Each row was made from one small tree. Brackets hold a mark, then the marks that hang from it, in alphabetical order. Every link used is in the known rows. Write each row's tree.
Known rows
(D (U C)): [ 0.23  0.07  0.03 -0.23 -0.02 -0.22  0.07  0.11 -0.02 -0.10  0.13  0.39
 -0.11  0.08 -0.03 -0.25 -0.40 -0.09 -0.23  0.19 -0.16 -0.05  0.02  0.15]
(W N (U C)): [ 0.26 -0.06 -0.08  0.17 -0.07  0.05 -0.04  0.02  0.21  0.23  0.07 -0.26
 -0.18  0.00 -0.21  0.10 -0.01  0.51  0.30  0.11  0.05  0.05 -0.72  0.18]
(N (W Q)): [-0.15 -0.13  0.04  0.09  0.18  0.33  0.23  0.27 -0.05  0.26  0.37  0.21
 -0.35  0.17 -0.14 -0.01  0.03 -0.02 -0.16  0.11  0.33  0.05  0.03 -0.07]
(C (N W) Q): [-0.13  0.37  0.34  0.03  0.59 -0.12  0.07  0.31 -0.26  0.01  0.16 -0.15
 -0.03 -0.01  0.25 -0.03 -0.05  0.21 -0.27  0.08 -0.24  0.39  0.33  0.13]
(A (W N (Q D) U)): [-0.02 -0.42 -0.24  0.09 -0.18  0.12 -0.03 -0.06  0.18  0.02  0.01 -0.33
 -0.05  0.07 -0.25  0.07  0.12  0.04  0.27 -0.17 -0.01 -0.18 -0.30 -0.06]
(A W): [ 0.14 -0.06 -0.19 -0.12 -0.07  0.16  0.16  0.03  0.08  0.02  0.04 -0.17
 -0.04  0.08  0.06 -0.29 -0.01 -0.41  0.17 -0.11  0.07 -0.13 -0.21 -0.15]
(C N (Q D)): [-0.20  0.53  0.34 -0.12  0.37 -0.44  0.00  0.16 -0.22 -0.23 -0.03 -0.07
  0.17 -0.17  0.35  0.08 -0.11  0.09 -0.29 -0.04 -0.37  0.39  0.48  0.16]
(N (D U Z) W): [ 0.07  0.25 -0.02  0.20  0.28  0.06  0.01  0.03 -0.17  0.03 -0.02  0.21
 -0.13  0.10  0.01 -0.40  0.07 -0.33 -0.34  0.02  0.62  0.28  0.52  0.02]
(A (W N (Q (D U)))): [-0.03 -0.49 -0.29 -0.03 -0.23  0.09  0.02 -0.06  0.16 -0.09  0.06 -0.04
 -0.03  0.04 -0.31  0.02 -0.15 -0.16  0.05 -0.12 -0.08 -0.25  0.02 -0.09]
(V (W A)): [ 0.03 -0.04 -0.22 -0.20 -0.22  0.15  0.04  0.13  0.15 -0.05  0.08 -0.12
 -0.14 -0.04  0.14 -0.09  0.22 -0.30  0.24 -0.06 -0.06 -0.52 -0.08 -0.34]
(Q (D (U (C N)) Z)): [ 0.11  0.32  0.13 -0.13  0.04 -0.38 -0.10 -0.11 -0.13 -0.23 -0.18  0.39
  0.03 -0.20  0.14 -0.21 -0.21 -0.27 -0.24  0.00  0.14  0.20  0.50  0.12]
(D U Z): [ 0.23 -0.01  0.05  0.00 -0.03 -0.09  0.08 -0.10 -0.31  0.02 -0.12  0.27
  0.06  0.11 -0.06 -0.43 -0.06 -0.25 -0.18 -0.01  0.25  0.08  0.00 -0.05]
(W Q U): [-0.15 -0.16  0.09  0.04 -0.06  0.09  0.12  0.07 -0.05  0.25  0.10 -0.07
 -0.06  0.23 -0.12  0.19  0.21  0.30  0.11 -0.02 -0.01  0.04 -0.49  0.00]
(W N Q U): [-0.07 -0.46 -0.12  0.24 -0.19  0.19  0.06  0.05  0.08  0.30  0.12 -0.21
 -0.11  0.17 -0.44  0.35  0.13  0.59  0.18  0.01 -0.03 -0.05 -0.69  0.03]
(K (W N U)): [ 0.17 -0.17 -0.21  0.18 -0.17  0.15 -0.04 -0.07  0.16 -0.01 -0.11 -0.35
 -0.02  0.04 -0.04 -0.25  0.10  0.09  0.17 -0.03  0.16  0.06 -0.63  0.06]
(A (W (N (D Z)))): [ 0.19 -0.17 -0.33  0.08 -0.12  0.20  0.02 -0.18  0.16  0.06 -0.14 -0.27
  0.05 -0.01 -0.13 -0.14 -0.01 -0.28  0.22 -0.17  0.23 -0.06 -0.13 -0.12]
(C N): [ 0.09  0.36  0.06 -0.12  0.15 -0.11  0.19  0.24 -0.14  0.06 -0.09  0.03
 -0.04 -0.06  0.31 -0.11 -0.15 -0.08 -0.17  0.09 -0.21  0.20 -0.02  0.03]
(J Z): [ 0.20  0.04 -0.10  0.05  0.06 -0.05  0.29  0.08  0.04  0.02  0.23  0.25
  0.11 -0.17 -0.04 -0.10  0.20 -0.16  0.00  0.07  0.33 -0.34 -0.34 -0.19]
(A (W N Q (U C))): [ 0.10 -0.50 -0.20  0.03 -0.14  0.20 -0.07 -0.15  0.26  0.15  0.01 -0.31
 -0.05  0.09 -0.30  0.16 -0.04  0.19  0.40 -0.07 -0.12 -0.17 -0.44  0.02]
(U (C (N W) (Q D))): [-0.01  0.44  0.35 -0.15  0.45 -0.27 -0.12  0.06  0.02 -0.08  0.09  0.14
 -0.06 -0.20  0.23  0.15 -0.32  0.18 -0.13  0.14 -0.20  0.37  0.50  0.29]
(W A N Q): [-0.29 -0.50 -0.15  0.23 -0.43  0.34  0.00  0.08  0.00  0.06  0.03  0.16
 -0.05 -0.11 -0.37  0.44  0.13  0.22  0.04  0.12 -0.08 -0.49 -0.19 -0.26]
(C Q U): [-0.04  0.22  0.41  0.00  0.21 -0.13  0.13  0.04 -0.33 -0.14  0.27  0.08
  0.37  0.21  0.18 -0.09 -0.14  0.10 -0.27  0.16 -0.40  0.06  0.17  0.14]
(A (W (N D) U)): [ 0.19 -0.13 -0.31  0.13 -0.10  0.14 -0.01 -0.04  0.19  0.05 -0.08 -0.50
 -0.02  0.08 -0.08 -0.17  0.15 -0.07  0.30 -0.15  0.12 -0.08 -0.41 -0.04]
(C (Q D) U): [-0.13  0.35  0.43 -0.02  0.19 -0.30  0.05  0.02 -0.30 -0.32  0.24  0.15
  0.36  0.08  0.24 -0.07 -0.12 -0.02 -0.35  0.10 -0.33  0.10  0.47  0.17]
(U (C N)): [ 0.20  0.34  0.13 -0.25  0.16 -0.14  0.02  0.02  0.09  0.09 -0.07  0.21
 -0.07 -0.16  0.23  0.08 -0.40  0.05  0.00  0.18 -0.23  0.21  0.04  0.21]
(V (W A N)): [ 0.08 -0.26 -0.37 -0.06 -0.31  0.21 -0.01  0.12  0.25 -0.01  0.09 -0.22
 -0.18 -0.09 -0.08  0.03  0.16 -0.10  0.29 -0.04 -0.07 -0.58 -0.22 -0.33]
(N D): [ 0.00  0.42 -0.09 -0.06 -0.02 -0.03  0.15  0.02  0.04  0.03 -0.07  0.10
  0.04  0.02  0.18 -0.05 -0.02 -0.27 -0.15 -0.05  0.27  0.21  0.13  0.01]

Which tree is each row?
[ 0.17  0.31  0.00 -0.07  0.03 -0.18 -0.09 -0.26 -0.05 -0.04 -0.27  0.30
  0.15 -0.02  0.06 -0.15 -0.18 -0.26 -0.18 -0.03  0.28  0.26  0.37  0.13] -> (N (D (U C) Z))
[ 0.01 -0.44 -0.04  0.15 -0.15  0.14 -0.08 -0.09  0.22  0.31  0.09 -0.10
 -0.12  0.07 -0.45  0.50 -0.07  0.70  0.27  0.08 -0.12 -0.01 -0.59  0.17] -> (W N Q (U C))
[-0.12 -0.02  0.22 -0.01 -0.02 -0.10 -0.17 -0.25  0.04  0.13 -0.09  0.12
  0.01 -0.02 -0.09  0.32  0.09  0.28  0.18 -0.05  0.13  0.19 -0.06  0.15] -> (W (Q (D Z)) (U C))
[-0.21 -0.25 -0.07  0.01 -0.30  0.24 -0.08 -0.11  0.02 -0.17 -0.17  0.12
  0.11 -0.05  0.06 -0.03  0.11 -0.24  0.00  0.02  0.02 -0.22 -0.05 -0.17] -> (K (W A Q))
[-0.07 -0.35 -0.27  0.06 -0.25  0.20 -0.06 -0.24  0.23 -0.03 -0.15 -0.01
  0.10  0.01 -0.19  0.11 -0.14 -0.03 -0.03 -0.07  0.11  0.07 -0.10  0.04] -> (K (W (N D) Q))
[-0.12  0.44  0.37 -0.09  0.39 -0.51 -0.09  0.03 -0.35 -0.28 -0.15  0.01
  0.25 -0.14  0.28 -0.06 -0.12  0.05 -0.35 -0.06 -0.32  0.41  0.62  0.17] -> (C N (Q (D U Z)))
[-0.06 -0.44 -0.29 -0.02 -0.22  0.16  0.04 -0.08  0.20 -0.01  0.05 -0.10
 -0.04  0.00 -0.27  0.12 -0.10 -0.15  0.15 -0.15  0.00 -0.21 -0.05 -0.12] -> (A (W N (Q D)))
[ 0.00 -0.28 -0.17 -0.22 -0.11  0.10  0.04  0.03  0.22  0.18  0.15 -0.27
 -0.15  0.20 -0.07  0.12  0.18  0.09  0.32 -0.16 -0.14 -0.25 -0.35 -0.14] -> (V (W Q U))
[ 0.11 -0.23 -0.32  0.05 -0.27  0.18 -0.08  0.14  0.22  0.02  0.06 -0.45
 -0.19 -0.03 -0.06 -0.01  0.38  0.10  0.41 -0.06 -0.07 -0.54 -0.47 -0.28] -> (V (W A N U))
[ 0.17  0.06  0.02 -0.09  0.16 -0.04 -0.07 -0.04  0.08  0.00 -0.06 -0.41
  0.04  0.05  0.15 -0.16  0.03 -0.01  0.31 -0.08 -0.19  0.03 -0.24  0.07] -> (A (W (U (C N Q))))
[-0.02 -0.44 -0.31 -0.15 -0.24  0.12 -0.02 -0.14  0.30  0.11  0.09 -0.08
 -0.12 -0.02 -0.29  0.28 -0.03  0.01  0.23 -0.21  0.01 -0.27  0.00 -0.18] -> (V (W N (Q (D Z))))
[ 0.01  0.32  0.31 -0.18  0.19 -0.22 -0.12 -0.21  0.05 -0.03  0.04  0.20
  0.09 -0.17  0.09  0.18 -0.24  0.10  0.04  0.02  0.03  0.30  0.26  0.21] -> (U (C (Q (D Z))))
[ 0.31  0.02  0.12 -0.10  0.02 -0.14 -0.06 -0.24 -0.16  0.02 -0.14  0.38
  0.06  0.01 -0.07 -0.28 -0.26 -0.14 -0.09  0.07  0.16  0.12  0.09  0.10] -> (D (U C) Z)
[-0.07 -0.19 -0.15 -0.23 -0.12 -0.01 -0.01  0.02  0.24  0.06  0.13 -0.22
 -0.14  0.11 -0.03  0.13  0.19  0.02  0.26 -0.20 -0.08 -0.22 -0.14 -0.12] -> (V (W (Q D) U))
[-0.03  0.55  0.48  0.05  0.45 -0.33 -0.09 -0.15 -0.45 -0.20 -0.23  0.00
  0.62  0.02  0.45 -0.01 -0.17  0.07 -0.39  0.09 -0.53  0.40  0.71  0.27] -> (C (N (D Z)) Q U)
[ 0.05  0.24  0.06 -0.05 -0.06 -0.29  0.02 -0.05 -0.19 -0.21 -0.08  0.33
  0.01 -0.09  0.07 -0.32 -0.03 -0.38 -0.26 -0.07  0.33  0.12  0.35 -0.02] -> (Q (D U Z))
[ 0.02  0.34  0.00  0.24  0.29  0.22  0.04 -0.03 -0.08  0.20 -0.04  0.10
 -0.13  0.02  0.09 -0.22  0.19 -0.30 -0.15 -0.04  0.78  0.37  0.38 -0.03] -> (N (D Z) W)
[-0.12  0.17  0.14  0.15  0.25  0.09  0.04  0.36 -0.22  0.08 -0.01 -0.04
 -0.19 -0.03  0.22 -0.03  0.19  0.11 -0.14  0.17 -0.12  0.03  0.08 -0.05] -> (C (N (W A Q U)))
[ 0.10  0.32  0.09 -0.06  0.11 -0.23 -0.12 -0.28 -0.08 -0.08 -0.24  0.23
  0.23 -0.01  0.06 -0.09 -0.17 -0.16 -0.19 -0.05  0.20  0.32  0.45  0.16] -> (N (D (U (C Q)) Z))
[-0.13  0.01  0.15  0.12  0.24  0.12  0.01  0.18  0.05  0.17  0.30  0.11
 -0.36  0.08 -0.08  0.06  0.11  0.18 -0.03  0.11  0.31  0.14  0.06  0.10] -> (N (W (Q D) (U C)))
[-0.32 -0.16  0.11  0.18 -0.24  0.18 -0.05  0.14 -0.17  0.04 -0.03 -0.04
 -0.01  0.06 -0.02  0.21  0.51  0.21  0.15  0.08 -0.06 -0.35 -0.34 -0.21] -> (W A Q U)
[-0.17 -0.44 -0.17  0.05 -0.28 -0.03  0.06  0.04  0.08 -0.04  0.16  0.28
 -0.10  0.00 -0.46  0.31 -0.24  0.19 -0.22  0.01 -0.06 -0.13  0.06  0.02] -> (W N (Q (D U)))
[-0.19  0.32  0.06  0.09  0.24  0.05  0.01  0.25 -0.15  0.00 -0.13  0.12
 -0.08 -0.11  0.27  0.06  0.06 -0.10 -0.30  0.13 -0.04  0.12  0.52 -0.03] -> (C (N D (W A Q)))
[-0.07  0.52  0.55  0.01  0.41 -0.43 -0.09 -0.06 -0.48 -0.32 -0.12  0.08
  0.52 -0.08  0.45 -0.06 -0.17  0.04 -0.41  0.10 -0.54  0.33  0.74  0.24] -> (C N (Q (D Z)) U)
[ 0.06  0.12  0.02  0.05 -0.11  0.04 -0.24 -0.08  0.05 -0.21 -0.31 -0.17
  0.08 -0.15  0.32 -0.24  0.19 -0.07  0.17  0.09 -0.06 -0.07 -0.24  0.02] -> (K (W A (U (C N))))
[ 0.00  0.04 -0.05  0.13 -0.21  0.14 -0.12 -0.01 -0.01 -0.19 -0.21 -0.22
  0.06 -0.04  0.24 -0.35  0.37 -0.18  0.15  0.02  0.13 -0.15 -0.38 -0.12] -> (K (W A U))
[-0.15 -0.30 -0.20 -0.22 -0.27  0.21  0.00  0.06  0.16  0.01  0.09 -0.01
 -0.10  0.01 -0.02  0.18  0.18 -0.17  0.22 -0.08 -0.17 -0.56  0.00 -0.35] -> (V (W A Q))
[-0.21 -0.37 -0.16  0.07 -0.27  0.08  0.08  0.00  0.14  0.08  0.14  0.20
 -0.11 -0.05 -0.41  0.43 -0.15  0.20 -0.09 -0.03  0.04 -0.06 -0.03 -0.02] -> (W N (Q D))
